What can hang from each mark:
visud: dazono gasenu lugib retof
lugib: bazi retof
bazi: retof visud
gasenu: bazi lugib
retof: dazono lugib visud
dazono: visud

Each row was made from one small tree. The marks that hang from a mark follow it in brackets, in alphabetical order. Every link used is in the known rows. Write each row's tree.
Known rows:
dazono(visud(gasenu)): [ 1.842 -1.020 -0.635 -1.555  4.327  0.554  0.482 -1.113  1.965  1.262
  2.177 -2.774 -0.718 -1.801  1.571 -1.364 -2.494  1.643  0.857]
lugib(bazi): [ 0.533 -1.215  3.919  1.046 -0.121 -2.097  1.289 -0.117 -0.351  1.342
 -0.928 -2.310 -0.748  2.291  0.317  2.908 -2.492 -1.705  4.034]
gasenu(bazi(visud(lugib))): [ 1.457  0.036  1.295 -2.000 -0.913  2.841  1.219 -0.987  0.448 -0.441
 -3.658 -0.255 -0.069  0.611  0.994  3.585 -0.263 -0.756 -1.001]
gasenu(bazi lugib(retof(dazono visud))): [-3.096  0.752  1.626  2.956  1.646  2.400  1.609 -1.057  0.620 -3.501
 -1.074  2.670 -0.863 -0.310 -1.479  2.872 -0.040  0.335 -1.119]
dazono(visud): [ 2.867 -0.130  0.163 -1.191  2.791  1.807 -0.693 -1.470  1.727  1.223
  0.955 -2.882 -1.058  0.005  1.920  0.347 -3.057 -0.094  1.645]
visud(dazono gasenu(bazi) lugib retof): [-5.330 -1.985  0.263  0.240 -3.993 -0.953  0.662 -0.329 -1.456 -0.045
  1.749 -0.313  3.234 -1.458 -0.389 -4.038  4.365 -0.050 -3.029]
bazi(retof(dazono lugib)): [ 4.708  0.411 -1.299  1.872  0.564  0.191 -3.720  0.637 -0.170  0.558
 -3.692  1.239  2.039  2.230  0.485 -0.898 -0.634 -0.752  1.690]
visud(lugib): [ 3.249 -0.432  2.643 -0.120 -0.645  0.889  1.385 -1.284  0.449  2.551
 -3.204 -0.799  0.377  0.476 -0.069  2.018 -1.479 -1.300  1.551]
lugib(bazi(visud(retof))): [ 1.417  0.120 -0.497 -1.432 -2.556 -1.439 -0.300  1.829 -1.449  0.631
  0.320 -1.068 -2.081  2.094  0.178  1.831 -1.398 -1.233  2.324]
retof(visud(dazono gasenu lugib(bazi))): [-4.628  0.051  2.310  1.078  0.196 -2.409  1.488 -0.352  0.173  1.924
  2.768  0.325  0.158 -0.772 -0.775 -2.877  2.072  0.006 -1.437]
bazi(visud(dazono)): [ 1.605  0.152 -1.681 -2.247 -2.685  0.672 -0.177 -0.138  2.370  1.108
 -1.619 -1.905 -0.736  1.521  0.073  2.634 -1.268 -1.915  0.662]
dazono(visud(gasenu lugib(bazi) retof)): [-0.334  0.165  0.541 -0.655  0.794 -0.930 -0.288  0.296 -2.345  1.655
  5.247 -1.256 -0.519 -2.261  0.936 -4.562  1.179  1.316 -0.398]
gasenu(bazi lugib): [ 0.379 -2.530  2.201 -0.181 -0.219  1.057  3.149 -1.864  2.474 -2.629
 -3.140 -0.444  0.262  0.010 -0.336  2.847 -1.129 -1.260  0.107]
gasenu(lugib(retof)): [ 2.279 -0.253  1.679  0.261 -0.594 -0.130  2.930 -0.813  1.623 -0.381
 -0.830 -0.466 -1.440 -0.814 -2.636  4.713 -2.802 -1.498  2.134]
dazono(visud(gasenu retof(lugib(bazi)))): [ 1.465 -1.815 -1.246  0.619  1.765 -0.879  0.042  1.645 -1.712  0.630
  4.842 -1.198 -0.707 -1.601  1.270 -6.424 -0.169  1.208  0.225]
retof(dazono lugib visud(gasenu(bazi))): [-0.737 -2.225 -0.536  3.968  4.508  2.274  1.297  0.830  0.272 -1.444
 -2.315  3.080  0.802 -0.204  0.986 -4.618  0.372  2.439 -1.588]
dazono(visud(gasenu lugib retof)): [ 1.616 -0.246 -1.501 -1.653  1.332  0.650 -0.391 -0.308 -0.653  1.581
  3.613 -0.960  0.008 -2.823  1.001 -4.783  0.449  1.688 -1.211]
bazi(retof(visud)): [ 1.171  1.310 -1.485 -2.162  3.048 -1.570 -3.215 -0.688  1.980  0.949
 -0.987  1.035  0.114  1.925  0.438  1.270 -1.699 -1.203  0.266]
lugib(bazi retof(dazono visud)): [-3.343  2.414  3.200  4.456  1.990 -0.575 -0.340  0.584 -2.418  0.586
  1.272  1.006 -1.952  2.007 -0.804  3.093 -1.248  0.220  2.537]

Write each row's tree:
[-2.363 -1.360 -0.102  2.009 -1.119  1.062  0.324  0.253 -2.584 -0.683
 -1.241  1.510  2.546 -1.138  0.469 -3.331  2.777  2.058 -1.412]  visud(gasenu(bazi) lugib retof(dazono))
[ 5.885  0.232 -4.431 -3.480  1.222 -1.086 -1.548  1.720  1.494  0.622
 -1.794  1.059  0.248 -0.066  0.026 -0.470 -1.082  0.222 -0.552]  bazi(retof(lugib) visud(gasenu))
[-2.433  2.127  2.603  3.439  2.691 -0.594 -0.323  0.316 -2.779  0.580
  4.109 -1.585 -1.298 -0.615  0.259  1.262 -1.011  1.968  2.828]  lugib(bazi retof(dazono(visud(gasenu))))
[-2.279  1.769  0.222  1.046  3.090 -3.471 -2.912  0.575 -0.629  0.239
  0.730  1.103  0.187  1.589  0.566 -0.687  0.215  0.892  1.404]  lugib(bazi(retof(dazono visud(gasenu))))
[ 3.846  2.583  0.489 -1.706 -1.400  2.138  0.914  0.064 -0.179  1.985
 -1.745  0.137 -1.680 -0.110 -1.076  5.644 -1.691 -0.836  0.570]  bazi(visud(lugib(retof)))
[ 0.414  0.689 -1.111 -0.346 -2.616  3.381 -1.114  0.319 -1.768 -1.318
 -3.092  1.381  0.392  0.994  1.078  0.862  1.591  0.270 -1.576]  gasenu(bazi(visud(lugib retof(dazono))))
[-1.515  0.977 -0.765  0.031  2.017  0.608 -2.015 -1.349  1.928 -3.834
 -2.442  3.045  0.809  0.668  0.025  0.494  1.173 -0.109 -2.118]  gasenu(bazi(retof(dazono visud)) lugib)
[-5.462 -1.083  1.233  0.242  0.790  0.208  1.603 -1.401  1.272  0.078
  0.904  1.002  1.559 -1.205 -0.064 -2.539  2.682  0.546 -3.764]  retof(visud(dazono gasenu(bazi) lugib))
[-4.262 -0.743  2.509  1.438 -2.451 -3.770  3.205 -0.144  0.436 -0.307
  3.805 -1.561 -0.113 -1.702 -3.033  1.064  0.845 -0.843  0.912]  visud(dazono gasenu(lugib(bazi retof)))
[-2.373 -0.923 -2.007 -1.779 -4.097  1.091 -0.975  0.265  0.058 -1.503
 -0.477 -0.961  0.325  1.541  0.702  0.911  1.189 -1.303 -1.631]  gasenu(bazi(visud(dazono retof)))
[ 4.067  1.776 -2.641 -0.643 -3.159  2.646 -1.501  1.211 -1.295  0.986
 -2.847  1.331 -0.717  0.619  0.193  0.279  0.451 -0.028 -0.008]  bazi(visud(lugib retof(dazono)))
[ 4.702 -1.141 -5.125  0.144 -0.796  1.255 -0.225  3.069 -0.741 -0.054
 -1.905  1.710 -0.705 -0.261  0.130 -3.411 -0.375  1.485 -0.171]  bazi(visud(gasenu retof(dazono lugib)))
[-1.785 -2.697 -1.611  1.571 -0.889  0.055  1.311  0.328 -0.148 -3.433
 -1.105  1.446  1.254 -1.555 -0.578 -2.800  1.575  1.804 -0.792]  visud(gasenu(bazi lugib) retof(dazono))
[ 0.703  2.686  0.283 -1.294 -3.806  1.596  0.243 -0.287 -0.042  1.829
 -0.084 -0.476 -0.724  0.049 -1.604  4.114  0.400 -1.683 -0.623]  bazi(visud(dazono lugib(retof)))
[ 0.392 -2.885 -2.040  0.030  2.436  1.496 -0.004  0.707 -0.816 -1.064
  3.188 -0.458  0.608 -2.042  1.955 -6.222  0.495  1.795 -2.072]  dazono(visud(gasenu(bazi) retof(lugib)))
[ 1.401  2.484  1.473  1.439 -1.742  0.245  1.439  0.689 -0.591 -1.314
 -0.415  0.618 -2.999  0.257 -2.075  5.118 -1.338 -0.525  2.325]  gasenu(lugib(bazi(visud) retof(dazono)))
[-4.408  1.316  0.905 -1.144 -0.020 -0.212 -2.895 -1.884  0.739 -0.709
 -0.274  1.298  2.559  1.315  0.516 -0.153  2.908 -1.477 -3.342]  gasenu(bazi(retof(visud(dazono lugib))))
[ 1.226  1.256 -0.929 -3.337  0.533 -3.723 -1.766  0.910  0.048  0.686
  0.434 -0.871 -0.552  1.063  0.306  2.566 -0.895 -0.150  1.672]  lugib(bazi(retof visud(gasenu)))
[-2.837 -0.799  0.498 -0.941 -2.166 -5.318  0.173 -0.645  1.593 -0.548
  2.504 -1.269  1.382 -0.916 -1.762 -1.082  1.838 -1.189  0.128]  visud(dazono gasenu(lugib(bazi(retof))))
